Every row comes from one small tree of marks. Brackets hold a mark, then the marks that hang from it, in alphabetical order. Every link used is in the known rows. Which tree was each row made from?
Known rows
(zipip fetonit madum): [ 0.58  0.94  0.29  0.42 -1.53 -0.57 -1.51  1.27 -0.58 -0.05 -1.11 -0.13
  1.11  0.55  1.29  1.01 -0.51 -1.33]
(peled madum): [ 0.50 -1.84  1.40  0.73  1.25  0.46  0.10  0.05  0.37  0.41 -0.05  0.38
  1.02 -0.06  0.89 -0.42  0.33 -0.70]
(zipip madum): [ 0.41 -0.13 -0.13 -0.20 -0.21  0.23 -0.70  0.09 -0.43 -1.02 -0.80  0.03
  1.59 -0.06  0.99  1.44  0.56 -1.26]
(fetonit bizig zipip): [-2.23 -0.16 -0.17  0.31  1.03  1.26  1.93 -0.70 -0.12 -0.13 -0.29  0.10
 -0.72 -0.50 -0.06 -1.65  0.23 -0.96]
(toso bizig (peled madum)): [-0.71 -1.73  1.60  1.54  1.67 -0.10 -0.35  0.24 -1.30  1.98  0.80  1.34
  1.72 -1.00  6.44 -0.54 -1.06 -0.54]
(vadigob (fetonit (bizig (toso peled)) zipip)): [-1.88 -0.40  1.38 -1.56  0.15 -0.06 -1.24 -0.61 -1.62  1.32 -0.23  1.47
 -0.65 -1.47  0.91  0.01 -0.14 -0.06]
(toso (peled madum)): [ 0.57 -1.77  1.38  0.94  2.13  0.30 -0.50  0.17 -0.92  1.25 -0.02  1.47
  1.86 -0.45  3.71 -0.59 -0.53  0.07]
(vadigob (fetonit bizig peled (zipip timeg))): [-0.70 -0.58  0.07 -1.33  0.07  0.13  0.82  0.04 -0.61 -0.77  0.26  0.01
 -1.67 -1.43 -2.13  0.61 -0.17  0.35]
(fetonit bizig (peled madum) (zipip timeg)): [-0.63 -0.78  0.14  0.08  0.86  0.78  3.02  0.59  0.85 -1.39  0.80 -1.20
 -0.93 -0.44 -2.41 -1.61  0.66  0.34]
(zipip (fetonit (peled toso)) madum timeg): [ 1.85  2.27 -1.34 -0.08 -1.52 -1.18 -0.86  0.96  0.06 -1.44  0.00 -1.06
  1.30  0.98 -0.81  2.70  0.16  0.20]
(peled toso): [ 0.28  0.48 -1.09  0.52  1.11  0.16 -0.59 -2.32  0.60  0.27 -0.05  0.86
  0.89  0.64  0.34  1.32  0.32  0.01]
(zipip fetonit timeg): [ 0.68  1.26 -0.80  0.27  0.37 -0.22 -0.68  0.79 -1.55  0.50 -0.22 -0.45
  1.07  0.49  1.53  1.03  0.08 -0.46]
(peled madum toso): [ 0.53 -0.53  0.76  1.14  1.29 -0.24 -0.12 -1.49  1.43  0.36  0.43  0.73
  1.48  0.51  0.11  0.78  0.38 -0.13]
(fetonit (peled madum (toso bizig)) zipip): [-0.52 -0.56  0.73  1.05  0.12  0.29  1.58 -0.69  1.33 -0.34  0.82 -0.36
 -0.87  0.07  0.46 -0.87 -0.01  0.99]
(zipip (fetonit bizig (peled toso)) timeg): [ 0.86  1.73 -2.06  0.32 -0.26 -0.79  0.27 -0.05  0.61 -0.04  0.53 -0.62
 -0.35  0.80 -2.24  0.65 -0.43  0.37]
(peled (toso bizig)): [-0.70  0.48 -0.95  1.03  0.84 -0.27 -0.47 -2.24  0.26  0.87  0.61  0.78
  0.78  0.19  2.49  1.40 -0.14 -0.45]
(bizig (toso peled)): [ 0.12 -0.37 -0.06 -1.20  0.69  0.33 -2.59 -0.92 -1.66  1.90 -0.43  1.33
  1.14  0.04  3.24 -0.31  0.66  0.73]
(fetonit (bizig (toso peled)) (zipip madum)): [-2.23  0.72  0.50 -0.97 -0.22  0.39 -0.09 -0.13 -1.09  0.01 -0.44  0.39
  0.86 -0.41  1.53 -0.89  0.84 -0.64]
(vadigob (fetonit bizig zipip)): [-1.83 -0.67  1.07 -0.73  0.39  0.25  0.23 -0.52 -0.88  0.31 -0.26  0.96
 -1.09 -1.44 -0.43  0.24 -0.45 -0.84]
(fetonit bizig (peled toso) (zipip madum)): [-0.85  0.80 -1.02  0.05 -0.75  0.24  1.88 -0.86  1.81 -1.92  0.03 -0.55
 -0.94  0.22 -2.96 -0.21  0.17  0.15]
(bizig toso): [ 0.00 -0.29 -0.29 -1.48  0.01  0.52 -2.23 -1.14 -0.77  1.18 -0.60  0.49
  0.34  0.27  0.96 -0.05  1.29  0.22]
(peled madum (toso bizig)): [-0.49 -0.50  1.05  1.62  1.03 -0.61  0.04 -1.43  1.13  0.95  1.06  0.68
  1.35  0.12  2.28  0.89 -0.04 -0.62]

Write each row's tree
[ 0.97  1.51 -1.29 -0.23 -1.58 -0.90  0.06  1.81 -0.02 -1.38 -0.05 -1.29
  0.44  0.39 -1.88  1.23 -0.13 -0.69]	(zipip (fetonit bizig peled) madum timeg)
[ 0.20  0.71 -0.57 -0.13 -0.78  0.40  0.83 -0.68  0.94 -2.00 -0.32 -0.56
 -0.30  0.49 -1.12  0.59  0.49  0.91]	(fetonit (peled toso) (zipip madum))
[-1.88 -0.32  1.24 -1.71 -0.29  0.07 -0.96 -0.67 -1.06  0.87 -0.30  0.91
 -1.15 -1.24 -0.52  0.12  0.31 -0.40]	(vadigob (fetonit (bizig toso) zipip))
[ 0.58  0.93 -0.50 -0.83 -2.84 -0.98 -1.52  1.13  0.67 -0.10 -0.68 -0.58
 -0.69  0.69 -2.05 -0.35 -0.37 -0.40]	(zipip (fetonit (bizig toso) peled) madum)
[ 0.33 -0.97  1.17 -0.83  0.89  0.08 -2.33 -0.40 -1.10  1.94 -0.12  1.26
  1.54 -0.03  3.08 -0.58  0.70  0.62]	(bizig (toso (peled madum)))
[ 1.81  0.97 -0.48  0.60 -0.11 -0.86 -0.26  0.59  0.51 -0.01  0.53 -0.70
  0.50  1.03 -0.90  0.97 -0.10  0.85]	(zipip (fetonit (peled madum toso)) timeg)
[ 1.46  0.70 -0.94  0.72 -0.85 -0.49 -0.99 -0.30  0.88  0.66 -0.38  0.15
 -0.94  1.08 -0.87 -0.09 -1.06  0.83]	(zipip (fetonit (peled toso)))
[ 0.44 -2.27  1.14 -0.63 -0.25 -0.47 -0.23  0.06  0.91  0.19  0.33  0.66
 -1.58 -1.27 -2.92  0.10 -0.88 -0.09]	(vadigob (fetonit bizig (peled madum)))
[-0.88 -1.61  0.69  0.46  0.33  0.98  2.67  0.24  1.61 -0.76  0.31 -0.57
 -1.82 -0.35 -2.57 -2.71 -0.09  0.24]	(fetonit bizig (peled madum) zipip)
[-0.07 -1.24  0.89 -1.15 -0.34  0.37 -0.31 -0.07 -0.70 -0.30 -0.39  0.43
 -1.91 -1.17 -0.70  0.38 -0.43  0.87]	(vadigob (fetonit peled zipip))
[ 0.36 -0.87  0.54 -0.14  0.87  0.95  2.01  0.76  0.06 -1.41  0.45 -1.22
 -0.34 -0.17 -0.53 -0.76  0.99  1.09]	(fetonit (peled madum) (zipip timeg))
[ 1.05  1.65 -1.61  0.57 -0.50 -0.87 -0.48  0.13 -0.19  0.24  0.72 -0.70
  0.07  0.73  0.63  1.38 -0.47  0.68]	(zipip (fetonit (peled (toso bizig))) timeg)
[ 1.00  0.24 -0.46  0.46 -0.18 -0.60  0.69  1.46  0.52  0.00  0.53 -0.96
 -0.34  0.36 -1.92 -0.49 -0.38 -0.06]	(zipip (fetonit bizig (peled madum)) timeg)
[-0.30  0.18  0.81  0.32 -0.36 -0.64 -1.58  0.56 -0.29  2.30 -0.23  0.81
  0.19  0.40  1.18 -1.59 -0.80 -0.48]	(zipip (fetonit (bizig (toso (peled madum)))))
[ 0.22 -1.71  1.12  0.30  0.32  1.16  1.61  0.41  0.80 -0.80 -0.10 -0.59
 -1.20 -0.08 -0.67 -1.91  0.27  0.96]	(fetonit (peled madum) zipip)
[ 0.56 -0.10 -1.00  0.52 -0.93 -0.17  0.00  0.52  0.85  0.79 -0.39 -0.13
 -1.85  0.38 -1.84 -1.55 -1.39 -0.08]	(zipip (fetonit bizig peled))
[ 1.81  0.15 -0.12  0.33 -0.23 -0.43 -0.16  1.56 -0.09  0.00  0.27 -0.99
  0.15  0.53 -0.39  0.22 -0.16  0.53]	(zipip (fetonit (peled madum)) timeg)
[-0.67  0.55 -1.08 -0.67 -0.36  0.66  2.45  0.63  0.26 -2.53  0.19 -1.47
 -0.46 -0.37 -2.24 -0.10  0.87 -0.18]	(fetonit bizig peled (zipip madum timeg))
[ 1.56  1.29 -0.67  0.39 -2.16 -1.03 -1.30  0.61  0.95 -0.69 -0.69 -0.34
  0.15  1.04 -0.94  1.29 -0.80  0.06]	(zipip (fetonit (peled toso)) madum)
[-0.88  1.03  0.02 -0.43  0.48  0.81  0.99  0.48 -1.63 -1.82 -0.38 -0.87
  1.71 -0.21  1.77  1.38  1.49 -0.76]	(fetonit (zipip madum timeg))
[-0.81  0.03 -1.44 -0.41  0.70  1.10  2.62 -0.07  0.20 -1.48  0.40 -1.08
 -1.39 -0.38 -2.25 -1.23  0.57  0.44]	(fetonit bizig peled (zipip timeg))
[-0.46  0.71 -0.16 -0.01 -0.46 -0.46 -1.75  0.15 -0.69  2.29 -0.50  0.85
 -0.06  0.38  1.28 -1.26 -0.82 -0.37]	(zipip (fetonit (bizig (toso peled))))
